Each row comes from the steps of one walk. Every step used is in the known rows, and no mark comes twice. Write the walk behind each row, first mark first.
Known rows:
telum/labag/gado: [-19 -13   7 -15  22  -1  -9  26   6   0  -2   7   8  36  22 -27  -4  -5
  24  -6   0  13   7  -4   5   4 -25   3   1  26   0   7  -3  10   8  11
  -3   5  -3 -11  -7   6   8  15  -2   7  -3  25   0  13   8 -10 -10  13
   9   1   7  -1 -21   0   1  -6  13   1   8   7]
gado/labag/telum: [ -1 -12  -1 -16  14  -3  -5   8   4   4   4   5  16  39  12 -28   2  -1
  11 -15  -1  17   0 -11  19   2 -21   7  -3  15   1   5  -4  11   6  12
   1   6   0 -13   3 -10  12  18   0   0   1  30  10   9   5 -16   4  19
   6   1  -2   1 -24   1   1   4  -3 -12   6   7]
toduv/gado/labag/telum: [  6 -13   0 -23  17   0 -23  14  -2   2  12   2  16  21  14 -22  -5  -3
   9  -8  -3   7  -4  -9  15   4 -11   6  -3  14   6   9   4   8   3   8
  -3   7  -9 -14  -1 -10  15  17   0   4   4  41  12   9   2 -16   0  14
  -1   3   8   0 -25   0   1  -2  -1  -2   1   7]
labag/gado/kipiv: [  4 -13  -5  -7  15  -5   0  18   0   1  -5   4   4  24  20 -28   5  -2
  20 -11  -7  15   8  -7   2   2 -23  24  -6   9  -6  14   1  16  13  16
   5  -4   6 -17 -18  14  10  30   0   2  -1  32  -6  11   7 -11  -1   3
  -2   7  11  14 -23  -9   1   1  -3  11  15   1]
gado/labag: [ -8 -18  -5  -7  17   2  -9  14  11   2  -7  12  17  43  14 -21   2  -6
   8  -6 -11   9   5 -15   6  11 -23   8  -7  12  -8  -2   1  12  -3  10
   4   1   3 -16  -1  -1   7  14  -2  -4  -5  27   4  14  10 -21  -7  13
   6  -2  -7   6 -24 -14   6   4  -3  -9   2   7]
diti/gado: [ -7 -21   7 -15  19  -1  -9   7   3  -7  -4   8   7  13  13 -13  -1  -2
  27  -8 -20  21  16  -7  14  25 -18   8  -6   5  -9   4 -12   8  16   6
   2   2   7 -22 -13   3   9   3  -8   4 -15  37  -7  23   5  -6 -13  14
   5  16  -6   0 -17 -18   0   3  18   2   1   4]
labag/gado/diti/telum/toduv: [-11 -11  13  -9   6   2  -5   7   8   7   8   8  -1  17  -1 -23  12   2
  29 -15 -13   5   5   5   2  -5 -29   6   0  28   7   9  -3  13  18  22
  -2  12  13 -12  -1   4  26  12  -2 -12  -3  15   4  10  17 -16  14  18
   3   2  29  -2  -3   3  -9   9  14   5  14   9]
labag/telum/toduv/gado: [-11 -19   4 -15  24   0 -27   7   4  -3  17  -4   6   7   4 -27   0  -3
  20 -18 -11  13  -4 -10  11   4 -15  12   5  21  11  11  -9   5  13   8
  -6  19   3  -3  -3  -6  18   3  -2   4   1  26   2   9   4 -17   1  10
  -5  12  21  -7 -21  -6  -7   2  22   5   0   9]
gado/diti: [-11 -17  11  -6  23   1  -2 -10  11   1  -3   8   6  35  14 -10   5  -1
  14 -14 -12   8  14 -14   8   8 -27  18 -14  19  -9  -3  -3  19  15  18
  -2   2  10 -27  -4  -9   7  18  -4   4  -9  22   2  22  12 -18   0   8
  -2   3   9   8 -22 -18  -8   4   4  -5   0   7]
toduv/gado/diti/telum/kipiv: [  4 -18  -3 -27  17   1 -21   5   5  -4  -1  -7  10   3  -2 -15   1   0
  23  -7 -22  14  12  -1   6   2 -20  11  -1  20  -1   3   7  12  13  11
  -2   1   7  -4 -16 -13  21  30  -6   5 -13  38 -10  11   4 -17  18   3
  -7  12  34   0  -6  -8   2  -3  20   0   5   4]
labag/telum/kipiv: [ -9 -17  -5  -7  24   0 -12  11   4  -2   8  -7  12  32  -1 -26  -5  -5
  19 -18  -9  34   3  -6  28  -2 -21  19  -6  13   0  10  -6   6  18   6
   9   5   6  -5 -13 -20  10  35  -6   7  -7  25 -10   7   4 -13  10   6
   1  16  12  -2 -21   1   3  10  16  -3   5  11]
gado/diti/telum/kipiv: [ -5 -16   0 -12  15   0  -9   1  10   1  -5  -2  12  27  -5 -15   4   1
  21 -13 -22  24  15  -2  14  -2 -26  17  -6  21  -6   2  -1  15  18  15
   4  -2  13 -11 -15 -14  17  32  -6  -3 -13  24 -10  12  11 -19  20   7
  -1  11  23   0  -4 -10   2   2  16  -8   9   2]
telum/diti/gado/labag: [ -2 -16  14 -25  10  -2  -5  12   5   0   7   2   9  18   6 -23   3 -12
  26  -4 -21  15   7  -2  15   7 -36   4  -6  20   2  -6  -5  10   0  16
  -4   1   8  -9   5  -5   6   5   0  -8 -10  35   5  17   8 -20  -6  20
   5   0  -5   3 -21  -9   3  18   6   2  -1   8]
labag/gado: [ -9 -15  11 -18  17   1  -5  13   4  -2  -2   8   7  34  23 -16   5   1
  24  -9  -3  17  14  -8   5   5 -16  18  -8  14  -5  15  -6  15  14   6
   5   5   6 -18 -13   3   8  15  -6   7  -7  27   1  14   7  -7  -5  16
   6  11  -1   3 -28  -4  -2   3   4   2   7  11]
toduv/gado: [ -3 -21   7 -19  27   4 -24   7   2  -8  -3   3  10  14  18 -12   2  -4
  18 -10 -11  13   7 -14   3  19  -8  16  -1   7  -5   9   0  11   5   4
  -2   7  -2 -21 -13   2   5   7 -11  12  -9  34  -2  19   2 -11  -7   8
  -5  14   3   5 -27 -21   0  -2  10  -3   0   2]
toduv/telum/kipiv: [ -8 -20 -15 -16  23   0 -20  18  -2 -10  -2 -10  14  29   1 -14   1  -6
  18 -13 -13  25   9  -3  13   6 -13  25  -7  21  -9  12  -6   1   7   5
   7   2   5  -5 -24 -13  15  29  -8   6 -11  22 -11  22   6 -11  10  -8
  -6  18  10   1 -15  -9   0   1  12   0   3   7]

Which walk is each row?
[-15 -19   6  -8  17   1  -7   0   6  -3  -3   6  12  28   8 -22   2   1
  21 -13 -11   5  13  -6  10   5 -31  -6   1  24  -2  -5  -5  11   5  23
  -8   2   2  -7  -3  -3  27  17  -2  -1  -5  21   2  21  12 -18   3  17
  11   0  16  -9   2 -12  -7 -12  18  -8   6   0]  gado/diti/telum/labag
[-15 -18  14  -6  25   4 -20   0  13   1   9   2   0   6   1 -16   8  -6
  20  -8 -16  -3   2 -14  -3   6 -25  16  -1  29   3  -1  -1  15  10  15
 -11  14   9  -7   6  -7  15   6   0   3  -4  25   2  14  14 -24   5   1
  -8   5  30   2 -22 -16  -9   1  18   6  -5  10]  telum/toduv/gado/diti
[ -6 -15  16  -9  22   0 -19  -5   6   2  20  -6   3   7   2 -20   4  -1
  25 -17  -6   3  -4  -5  12  -2 -25   9  -2  26  12   6  -2  11  18  19
 -12  20   7  -5   7 -11  28  10   2   4   3  25   3   8   5 -19  15  11
  -8   8  38  -7 -19  -2 -13   0  20   5   4  11]  labag/telum/toduv/gado/diti
[ -5 -15 -12 -15  13  -9  -8  27  -3  -1  -3   4  12  18  17 -33  -1  -2
  29 -15  -6  12   5   6   8  -4 -29   9   9  19  -3  10  -6   3   8  22
   2  -4  -1   0 -15  22  26  27   2  -2  -4  32  -2   4   7 -15   5   9
   8   4  22  -4  -3   2   7 -12   9   1  20  -9]  diti/telum/labag/gado/kipiv
[ -9 -11  -1 -16   8  -5 -11  15   7   2  11   6   8  19  -4 -33  -5 -10
  23  -7 -12  14  -6   4  19   5 -26  -5   7  22   9   5 -12   2   8  12
  -2  15  10  -2  11  -3  24   1   2  -7   0  29   7   2   8 -23   1  18
   8   3  13  -7 -10   4   1   6  19   5   8   9]  diti/gado/labag/telum/toduv
[-13  -7  15 -15  23  -1  -2   9  11   4   2   8   7  36  21 -27  -1   1
  24  -4   1   0   8  -7   6  -2 -34   7  -7  34   0  -2  -1  15  14  22
  -7   0   1 -13   0   2  12  23   3   2  -1  26   2  16  12 -12  -1   7
   8  -5  29  -2 -20   1  -9  -9  11   2   4  15]  telum/labag/gado/diti
[  4 -20   7 -16  17  -9   1   7  -4  -2  16 -16  10   0   7 -28   2  -6
  38 -24 -17  25   3   6  29  -4 -29  13 -12  12   8   6  -8   9  21  23
  -6   1  12   0  -5   1   9  20   1  -1   1  34  -4  13  -1 -16   9  17
  -1  14  13  -3 -19  -4  -4   6  20  14   8   4]  labag/telum/diti/gado/kipiv
[-10 -13  -5  -6  18  -8  -5  26   4  -3  -6   3  10  23  23 -38  -3  -8
  21  -9   2  10   5  -3   6   0 -29  12  -1  21  -4   9   1   9   7  17
  -2  -5   4   0 -11  15  13  30   3   6   1  30  -4   7   6 -15  -5  -1
   7  -2  22   4 -16  -3   3  -7   8   9  10   1]  telum/labag/gado/kipiv
[ -1 -10   6 -19  10  -2  -3  16   5   3  -1  -2   9  26   2 -18   2   3
  25  -7 -15  17  15  10   9 -13 -22  16  -8  27   0   9   4  13  23  15
   6   1   7 -14 -21  -6  21  33  -2  -5 -10  28 -10   5  12 -11  22  10
  -1   5  24   0  -2   8  -2   5  13   4  15  17]  labag/gado/diti/telum/kipiv
[  4 -12  12 -28  21   2 -17  14  -1   0  21  -9  14  14  13 -26   3  -5
  19 -10  -7   9  -6  -5  16  -7 -25   3  -4  28  15   5   1  10   3  16
  -4   8  -9  -3   6 -13  12  15   4   2   6  33  18  10   1 -19   6  23
  -3   2   3   1 -33   7   1   5   3   0  -2  12]  toduv/gado/labag/telum/diti
[-11 -15   3 -19  12   0 -13  25  -6  -1  -2   6  11  29  16 -27   1   1
  25  -9  -5  17   9   5  10   5 -24  -3  11  23   2   4  -6   4   5  15
   2   7  -4  -7 -10  14  27  15  -4   0  -8  22   4  13   9  -7  -6  21
  13   3   6 -10  -6   2   0 -10  16  -3  16   2]  diti/telum/labag/gado
[ -2 -17  10 -12  15  -2  -1  -7   3   0  -6   7   9  25  10  -8   8   5
  25 -19 -17  12  17  -8  12   5 -22   7 -10  12  -7  -1  -2  15  14  20
  -3   4  10 -22  -3  -3  16  16  -7  -6 -10  28   1  22   9 -14   7  17
   1   8   7   0  -6 -19  -4   0   9  -8  11   1]  gado/diti/telum
[-16 -22   5  -8  27   3 -31   8   9  -3   3   2   2   9   1 -22   4 -10
  19 -13 -17   8  -2 -13  -1  17 -17  13   6  15   3   8  -7   7   3   7
  -4  20   4  -7  -3   1  12  -2  -6   4  -5  24  -3  14   5 -20  -6   2
  -6   8  19   1 -22 -17  -4   1  14   5  -6   3]  telum/toduv/gado
[  3  -9  14 -22   6  -3  -4   4   3   7   3   8   7  25  17 -10  13   7
  28 -15 -10   8  15   1   5  -3 -17  10  -9  21   0   9   0  16  19  21
   0   0   4 -29  -9   1  18  21  -4  -4  -8  28   3  15  13 -10  10  24
   2   6  13   1  -9  -1  -7   4   6  -3  16  12]  labag/gado/diti/telum
[ -2 -18  -9 -20   9  -1 -31  17   4   1   5   8  12   9  -1 -30   5  -7
  15  -3 -20   2  -7  -3  -3  12 -20  -2  13  18  11   8   2   2  -5  11
  -5  13   2   1   3   1  28  -1   1  -7  -5  27   9   2  10 -26   3  13
  -1  -1  17  -5  -4  -5   7  -1   5  -4  10  -2]  diti/telum/toduv/gado/labag
[ -5 -13 -13 -20  22  -4 -15  31  -7  -4   0  -4   9  26  21 -27  -2  -3
  25 -15  -1   5   2   5   3  -3 -21  18   1  27   0  14  -5   5   4  22
  -4  -1  -4   1 -14  20  29  21   8   5   4  29  -3  20  -1 -10   6  -4
   0   6  19   1 -11   4  -2 -13   7   7  17  -2]  toduv/telum/labag/gado/kipiv
[ -2 -17  22 -22  17  -2  -3   7  -6  -6  15  -9   7  10   5 -20   5  -5
  33 -17 -15  27   6   3  32   2 -26   4  -9  19   7   6 -14   4  23  15
  -4   8   6  -9  -2  -6   9   7  -4   0  -6  29   3  17  -1  -7   3  30
   6  17   0  -8 -23  -4  -2  12  23   6   3  11]  labag/telum/diti/gado
[  8 -18  14 -23  20   0 -17  -3   0  -1   2   1  11   6  12  -6   4   5
  22 -12 -18   7  14  -5   4   8 -15   7  -2  14  -1   3   5  15   9  20
  -4   5  -1 -19 -11   1  23   9  -8   1 -10  35   2  20   7 -15   4  19
  -4  11  16   0  -9 -18  -8  -6  10  -3   6   2]  toduv/gado/diti/telum
[-12 -17  -4 -15  20   4 -28  18   9   2   1   9   8  15   4 -29  -1 -13
   8  -3 -13  -2  -7 -11  -7  13 -23   8   9  22   5   1   2   5  -6   5
  -4  10   3  -3   7  -3  13  -2   3  -4  -1  31   8   8   9 -29  -9   7
  -3  -4  17   1 -20  -9   2   1   3   4  -5   4]  telum/toduv/gado/labag
[-22 -18   1   1  24  -2 -15  -1   5  -3  11   1  10  30  -2 -27   3  -2
  24 -25  -6  22  -4 -11  18   5 -24  11  -1  20   6  10 -14   5  15  11
   0  17   7  -5   4 -10  18   7  -2   1   0  11   2  10   8 -16   4  11
   2   9  10  -5 -17  -1  -6   9  18  -3   2   4]  labag/telum/toduv
[  0 -25  -9 -12  18  -9 -26  15  -1  -2  -3   0   9  -7   0 -30   3  -7
  29 -20 -25   7  -3  -2  -4  10 -22  17   8   5   1   9  -2   3  -1  17
  -2  10   7   3 -13  12  27   8  -1  -1  -1  30  -2   6   5 -25   9   0
  -8   8  29   1   0 -16   5   0  16   4   8  -9]  diti/telum/toduv/gado/kipiv
